Each row was made from one walk, in order. Every step used is in the known rows, and no mark comes twice. Write each row's walk.
Known rows
V-Q: [ 0.19  0.73 -0.94 -0.82  0.49 -1.18  1.27 -0.19  0.15  0.59 -0.13 -0.33
 -0.27 -0.73 -0.21  0.76  0.55  0.07  0.72 -0.08  1.08 -0.60  0.33  0.20
  0.71 -0.11  0.52]
Q-D-Z-H: [-0.36  0.32 -0.41 -0.97 -1.23 -1.48 -0.92 -1.85 -0.42  1.31 -0.11  0.44
 -0.63 -0.69 -2.19 -0.90  2.75 -1.31  0.84  1.10 -0.09  1.12  1.70 -0.78
  0.19  1.68 -1.75]
H-Z-M: [ 1.45  0.67 -0.66  1.09  0.37  0.39  2.05 -0.78 -0.45  1.18 -0.69  0.13
  0.36  0.33  0.61  0.48  1.60  0.44  1.35  0.00  0.29  0.14  0.17 -0.27
 -0.44  3.47 -1.25]
Z-Y-Q-V: [-0.81 -0.16  0.52  1.42 -0.03  0.82 -2.80 -0.18  2.74  1.07 -0.81  0.61
  0.10 -1.15  0.86 -0.95  1.05  0.48 -0.96  1.10  1.17 -0.69  1.81  1.12
 -0.85 -0.59  1.75]
Z-M: [ 0.88 -0.89 -0.41 -0.14 -0.49  0.26  1.12 -0.62 -0.07  0.57 -1.38  0.33
  0.17  0.59 -0.14  0.29  0.76  0.57  1.74  0.17  0.11  0.79 -0.28  0.00
 -0.15  1.83 -0.18]
D-Q-Y-Z-M: [-0.12 -0.44 -0.68  0.56 -1.03 -0.07  0.02  0.47 -0.02 -1.00  0.58 -0.63
 -0.88  1.10 -0.37 -0.46  1.57  1.29  4.46  2.07  0.10  0.64  1.34  0.71
 -0.82  0.44  0.07]
Y-Q-D: [-0.24 -0.07 -0.47 -0.33 -0.70 -0.02 -2.08  0.18  1.17  1.00 -1.83  0.46
  0.02 -0.95 -0.42 -0.78  0.94 -1.14  1.69  1.91  0.41 -1.21  1.26 -0.75
 -0.37 -0.19 -0.72]
Q-V-Z: [-1.04  0.32  0.61  0.67  1.49  0.60 -2.43 -0.09  0.39 -0.31  0.26  0.55
  0.88 -0.80  0.07 -1.22  2.03 -0.48 -1.43 -0.82 -0.05 -0.32  1.39  1.48
 -0.02 -0.10  0.30]
M-Z: [ 0.27 -0.67 -0.26 -0.25 -1.58 -1.21  0.26  0.90 -0.32 -0.35  0.70  0.45
  0.09  0.35 -0.75  0.13 -0.74 -0.12  0.49 -0.30  0.24  0.00 -0.33  0.27
 -0.89  0.67  1.61]
M-Z-Y-Q-V: [-0.69 -0.91  0.27  1.15 -1.68 -0.28 -2.40  0.49  2.31  0.67 -0.20  1.10
  0.16 -0.85  0.20 -0.84  0.38  0.64 -0.47  0.81  1.34 -0.87  1.43  1.33
 -1.78  0.03  3.52]
M-Z-Y: [-0.34  0.20 -0.55  0.56 -2.06 -1.00  0.65  0.34  1.02 -0.14  0.38  0.27
 -0.91 -0.39  0.14 -0.16  0.00  0.28  1.47 -0.24  0.73  0.38  0.45  1.38
 -1.08 -0.56  2.78]
Y-Q: [ 0.13 -0.15  0.32  0.40 -0.03  0.42 -0.93  0.05  0.92  0.79 -0.70  0.31
  0.63 -0.59  0.25 -0.56 -0.27 -0.02 -0.39  0.95  0.37 -0.94  0.15 -0.96
 -0.24  0.36 -0.64]
V-Z: [-0.43  0.74 -0.06  0.44  1.03  0.39 -0.13 -0.10 -0.11 -0.40  0.12  0.10
  0.48 -0.98  0.46 -0.98  1.55 -0.87  0.21 -0.90 -0.33 -0.07  0.56  0.43
  0.28 -0.36 -0.73]
V-Q-Y-Z-M: [ 0.83 -0.04 -2.20 -1.25 -0.01 -1.22  1.36  0.47 -0.66 -0.33 -1.16 -0.81
 -0.65 -0.32 -0.68  0.31  0.70  1.25  5.89  0.90  1.12 -0.63  0.84  1.00
  0.18  0.47  0.64]
H-Q-M: [ 0.21  1.45 -1.71  0.33 -0.49 -1.60 -0.20 -0.71 -0.28 -1.27 -0.03  0.13
 -0.69  0.52 -1.83 -0.16  0.72  1.33  0.37  0.62  0.58  0.73  1.11 -0.52
  0.42 -0.24  0.82]
Z-Y-Q-D: [-0.83  0.49 -1.01  0.42 -1.16  0.22 -1.77 -0.26  2.61  1.18 -2.08  0.29
 -0.77 -1.76  0.44 -1.10  1.52 -0.97  2.49  2.13  0.89 -0.83  1.87  0.27
 -0.72 -1.42  0.59]
D-Q-M: [-0.83  1.04 -0.99  0.87 -1.05 -0.81  0.73 -0.82  0.04 -0.38  1.49 -0.02
 -0.62  1.66 -0.68 -0.34  1.17  0.04 -0.22  1.15  0.62  0.84  0.82 -0.64
 -0.21 -0.92  0.77]
H-Q-V-Z: [-0.89  0.71  0.41  1.21  1.77 -0.17 -3.65 -0.34  0.87 -1.13  0.18  0.65
  0.33 -1.38 -0.95 -0.96  2.89  0.83 -1.40 -0.15  0.01  0.07  2.42  1.37
  0.43  0.21 -0.01]
Z-Y-Q: [-0.39  0.43 -0.17  1.20 -0.47  0.63 -0.67 -0.42  2.28  0.93 -0.80  0.19
 -0.27 -1.40  1.04 -0.75  0.53  0.31  0.69  0.98  0.84 -0.59  0.93 -0.12
 -0.57 -0.79  0.72]
D-Z-Y: [-1.29  1.93 -0.51  1.08 -0.61 -0.82  0.86 -0.73  1.65  0.91 -0.29 -0.31
 -1.38 -1.04  0.21 -0.74  2.22 -0.14  0.27  0.50  0.39  0.08  1.88  0.57
  0.63  0.03  0.49]
H-Q-Y-Z-M: [ 0.90 -0.11 -1.34  0.26 -0.34 -0.79 -1.10  0.71 -0.19 -1.81 -0.91 -0.38
 -0.87 -0.07 -1.58 -0.25  1.18  2.46  4.99  1.61  0.19  0.48  1.63  0.71
 -0.31  1.09 -0.27]
Q-V: [-0.52 -0.63  0.67  0.29  0.47  0.31 -2.07  0.00  0.32  0.06  0.16  0.54
  0.50  0.06 -0.24 -0.22  0.70  0.29 -1.53 -0.04  0.28 -0.17  0.69  1.09
 -0.32  0.37  1.09]
Y-Z-M: [ 0.77 -1.51 -1.02 -0.35 -0.93  0.08  0.50 -0.32 -0.12 -0.39 -0.59 -0.15
 -0.25  0.89 -0.64  0.11  0.89  1.17  2.85  1.21 -0.16  0.67  1.04  1.27
  0.31  0.85 -0.22]
V-Q-M-Z-Y: [-0.20  1.77 -3.12 -0.26 -2.15 -2.98  2.74 -0.48  0.44 -0.01  0.01  0.12
 -1.40 -0.13 -0.81  0.18  0.38  0.29  2.77 -0.30  2.27  0.06  0.71  0.84
 -0.46 -1.41  4.23]

Which walk is each row?
[ 0.18  2.08 -0.57  1.93  0.21  0.21  1.24 -0.48  0.85  0.68  0.44 -0.26
 -0.57 -1.04  1.51 -0.02  1.80  0.06  0.61 -0.34  0.61 -0.34  1.34  0.54
 -0.49  0.52  0.21]
H-Z-Y
[ 0.48 -0.31 -0.55 -0.55 -0.98 -1.12 -2.66 -1.55 -0.10 -0.27 -0.02  0.62
 -0.82 -0.78 -2.38 -0.18  2.16  0.31  1.48  1.43 -0.02  1.92  1.47 -0.54
 -0.29  0.70 -1.32]
Z-H-Q-D
[ 0.59 -1.76  0.70  0.34 -1.34 -1.48 -3.25 -0.82 -0.12 -0.83  1.52  1.35
  0.23 -0.05 -2.86  0.05  1.07  1.70 -1.53  0.21  0.56  2.03  1.04  0.68
 -1.39  2.13  1.45]
M-Z-H-Q-V
[-0.92  1.33  0.23  1.03 -0.06 -0.09 -0.43  0.88 -0.07 -0.64  1.17 -0.33
 -0.52  0.24  0.14 -0.64  0.80 -0.04  1.56  1.14  0.52  0.09  0.37 -0.41
 -1.20 -0.30  0.21]
D-Q-Y
[ 0.71 -0.12 -0.96 -1.34 -0.10 -1.38  0.44 -0.28 -1.34 -0.77  1.04 -0.64
 -0.38 -0.90 -1.43  0.04  0.31  0.56  3.86  0.44  0.95 -0.04  0.77  0.13
 -0.23 -0.33  0.03]
V-Q-Y-Z-H
[ 0.29  1.00 -2.71 -1.18 -1.76 -3.33  2.49  0.06 -0.95 -0.22  0.30  0.23
 -0.47  0.60 -1.76  0.44 -0.43  0.02  1.82 -0.33  1.83 -0.52  0.10 -0.20
 -0.29 -0.23  3.01]
V-Q-M-Z
[ 0.10  0.68 -0.95  0.52  0.03 -1.19 -1.96  1.18 -0.13 -2.46  0.34 -0.59
 -0.80 -0.74 -1.55 -0.52  0.51  1.96  3.33  1.38  0.06 -0.60  1.88  0.67
 -0.12 -0.73  0.08]
H-Q-Y-Z
[ 0.01  0.07 -1.13 -0.22 -1.18 -0.79 -0.71 -0.81  1.39  2.38 -3.17  0.60
 -0.24 -0.71 -1.24 -1.17  2.89 -1.05  2.55  2.81  0.49 -0.40  1.94 -1.23
  0.16  2.79 -1.64]
Y-Q-D-Z-M
[ 0.92  0.42 -1.18  0.31 -0.94 -1.44 -0.27 -2.15 -1.07 -1.03  0.74  0.56
 -0.39  0.47 -2.82 -0.33  0.92  1.43 -0.05  0.36  0.50  2.35  0.39 -1.20
 -0.16  0.56 -0.15]
Z-H-Q-M
[ 0.88 -0.19 -1.71 -0.10 -1.41 -1.60 -0.98 -1.98 -0.99 -1.84  1.61  0.20
 -0.84  0.78 -3.16 -0.49  1.13  2.04  1.16  1.09  0.02  2.01  1.90 -0.03
  0.37 -0.36 -0.06]
Y-Z-H-Q-M
[ 0.21 -0.30  0.53  0.09  0.76  0.47 -0.46 -1.73 -0.83 -0.19  1.03  0.40
  0.73 -0.88 -0.39 -1.09  1.65 -0.87 -0.24 -1.16 -0.26  1.47  0.05 -0.22
 -0.25  0.52 -1.74]
V-Z-H
[ 0.10  0.29 -0.63 -0.03 -0.42 -0.74  1.28 -0.98  0.06  1.36 -1.23  0.10
 -0.44  0.33 -0.92 -0.16  2.03  0.22  1.00  0.57  0.07  0.58  0.72 -0.28
  0.67  3.03 -0.93]
D-Z-M
[-0.75  1.13 -0.16  1.43  0.71  0.96 -1.08 -0.55  2.24  0.64 -0.89  0.26
  0.21 -2.25  1.46 -1.64  1.94 -0.63  0.61  0.12  0.50 -0.84  1.34  0.37
 -0.13 -1.29 -0.08]
V-Z-Y-Q
[ 0.02 -0.36 -0.72  0.35 -3.08 -1.82  0.95 -1.50 -1.17 -0.35  2.91  0.76
 -0.38  2.09 -2.21 -0.40  0.81  0.13  0.01  0.51  0.87  2.48 -0.04 -0.96
 -1.62  0.61  1.54]
D-Q-M-Z-H
[ 0.12 -0.15 -0.07  1.05  1.29  0.01 -2.91 -0.88  0.73 -0.61 -0.96  0.80
  0.30 -0.69 -1.06 -0.63  3.40  1.30  0.27 -0.05  0.22  1.09  2.15  1.45
  0.17  2.06 -0.22]
H-Q-V-Z-M
[ 0.21  1.67  0.03  0.64  0.02 -1.55 -1.29 -0.94 -0.71 -0.63  0.48  0.07
 -0.67 -1.22 -2.72 -0.90  1.88  1.04  0.96  1.02  0.30  1.24  1.23 -1.45
 -0.02  2.57 -1.41]
D-Z-H-Q-Y
[ 0.13 -1.09  0.45  0.91  1.16  1.29 -2.41 -0.71  0.98  1.09 -1.88  1.10
  1.61 -0.77  0.23 -1.39  2.16  0.05 -0.05  0.29  0.50 -0.60  1.18  0.47
 -0.38  2.11 -0.30]
Y-Q-V-Z-M
[-0.14  0.12 -0.71 -0.18 -0.15 -0.48 -0.65  1.60 -0.47 -1.77  0.23 -0.69
 -0.19 -0.24 -0.47 -0.59 -0.46  0.58  3.31  0.84  0.02 -0.88  0.89  0.70
 -0.27 -0.95  0.29]
Q-Y-Z
[-0.90  2.09 -1.65  1.25  0.03 -0.06 -0.04 -1.09  1.43  0.14 -1.05  0.45
  0.05 -1.32  0.69 -2.13  1.59 -0.71  1.19  0.07  0.95 -0.68  1.34 -0.05
 -0.18 -1.74  0.83]
V-Z-Y-Q-M
[-1.25 -0.26  1.05  1.23  0.11  0.42 -2.24 -0.30  1.20  0.27  1.74  0.44
 -0.17  0.75 -0.15 -0.28  2.17  0.35 -2.31  1.07  0.51  0.45  1.80  1.04
 -0.48 -0.04  1.11]
D-Q-V
[-1.18  1.36 -0.97 -0.53 -0.62 -1.51 -0.72 -0.30  0.38  1.07 -1.13  0.06
 -1.00 -0.72 -1.35 -0.83  2.61 -1.31  1.21  1.44 -0.09 -0.42  2.16 -0.09
  0.67  0.90 -0.86]
Q-D-Z
[-0.94  0.24 -0.28  0.71 -0.57 -0.40 -0.94  1.15  0.03 -1.53  2.01 -0.85
 -0.87  0.44 -0.33 -0.72  0.96  0.65  2.64  1.77  0.00 -0.43  1.87  0.68
 -0.59 -1.31  0.37]
D-Q-Y-Z
[-1.35  2.55 -1.69  0.82 -1.08 -2.13 -1.69 -0.78  2.41  0.35 -1.19  0.00
 -2.42 -1.81 -1.53 -0.88  4.18  0.11  2.12  2.19  0.52  0.37  4.09  0.79
  0.80 -0.07  0.12]
H-Q-D-Z-Y
[-0.04  1.62 -1.17 -0.63  0.81 -1.28  1.05  0.94 -0.51 -0.25 -0.70 -0.57
 -0.19 -1.12 -0.22  0.21 -0.42  0.07  3.05 -0.26  1.44 -1.24  0.09 -0.34
 -0.18 -0.29  0.70]
V-Q-Y
[ 0.39  1.19  0.13  0.65  1.19 -0.26 -2.03 -0.69 -1.13 -1.82  0.45  0.22
  0.37 -1.68 -1.56 -1.34  1.84  0.52  1.89 -0.60 -0.03  1.36  0.63 -0.73
 -0.80  0.82 -1.60]
V-Z-H-Q-Y
[ 1.08 -0.41  0.31  0.44 -0.33 -0.56 -1.35 -1.76 -0.35 -0.66  0.96  0.48
 -0.24 -0.44 -1.80  0.21  1.24  1.43 -0.49  0.37  0.06  2.18  0.40 -0.67
 -0.15  1.22 -1.12]
Z-H-Q
[-0.29 -0.90  1.13  0.43  1.10  0.80 -2.62 -1.73 -0.46 -0.08  0.94  0.85
  1.24 -0.78 -0.66 -1.27  2.18 -0.59 -1.72 -0.98 -0.11  1.28  0.81  0.78
 -0.42  0.86 -0.52]
Q-V-Z-H
[-0.80 -0.19  1.05  1.03  1.60  1.00 -3.49  0.05  1.26  0.44 -0.51  0.90
  1.37 -1.49  0.43 -1.72  1.60 -0.62 -1.84  0.15  0.47 -1.29  1.75  0.52
 -0.39  0.14 -0.15]
Y-Q-V-Z
[-0.23 -0.23 -0.45  1.01 -1.97 -0.54 -0.28  0.53  1.94  0.64 -0.41  0.66
 -0.41 -0.93  0.21 -0.68 -0.23  0.13  1.08  0.73  1.04 -0.65  0.60  0.40
 -1.43 -0.23  2.19]
M-Z-Y-Q
[ 0.76 -1.84  0.07 -0.69 -1.01 -0.04 -0.90 -1.20 -0.88 -0.62  1.78 -0.10
 -0.01  0.26 -1.11 -0.28  0.52  0.60  0.69  0.67 -0.47  1.23  0.72  0.61
 -0.05 -0.11 -0.82]
Y-Z-H
[ 0.25  0.55  0.17  0.70 -0.34 -1.55 -0.91 -1.96  0.00  0.05  0.93  0.36
 -0.74 -0.82 -2.61 -0.30  2.55  1.19 -1.37  0.74  0.00  1.78  1.81 -1.01
  0.81  2.62 -1.69]
D-Z-H-Q
[ 0.58 -0.67 -1.08 -0.40 -0.56 -0.14  0.23  0.95 -0.75 -0.97 -1.01 -0.46
 -0.18  0.52 -0.54 -0.36  0.16  1.20  5.12  1.04  0.07 -0.01  0.54  0.82
 -0.50  0.83  0.11]
Q-Y-Z-M
[-1.18  2.47 -1.69  1.36 -1.12 -1.13  0.56 -1.22  1.70  1.26 -1.05  0.10
 -0.89 -0.59 -0.56 -1.58  1.46 -0.08  0.34  1.53  1.19 -0.63  1.99 -0.88
  0.51 -0.33  0.92]
D-Z-Y-Q-M
[ 0.36 -1.09  0.99  0.60  0.12 -0.29 -3.45 -1.72  0.18 -0.62  1.07  1.00
  0.16 -0.26 -2.17  0.00  1.93  1.63 -1.86  0.51  0.34  1.92  1.49  0.35
 -0.37  1.55  0.13]
Z-H-Q-V
[ 0.88 -1.69  0.28 -0.50 -2.00 -1.10  0.11 -0.75 -1.21 -0.01  1.39  0.79
  0.27  0.36 -1.51  0.07 -0.43 -0.04  0.14 -0.55  0.16  1.64 -0.77 -0.44
 -1.53  1.41  0.71]
M-Z-H
[-1.88  0.45  1.15  1.64  1.11  0.67 -2.62 -0.54  1.02 -0.18  1.90  0.42
  0.16 -0.33  0.38 -1.18  3.50 -0.49 -2.17  0.25  0.11  0.14  2.39  1.47
 -0.22 -0.39  0.35]
D-Q-V-Z
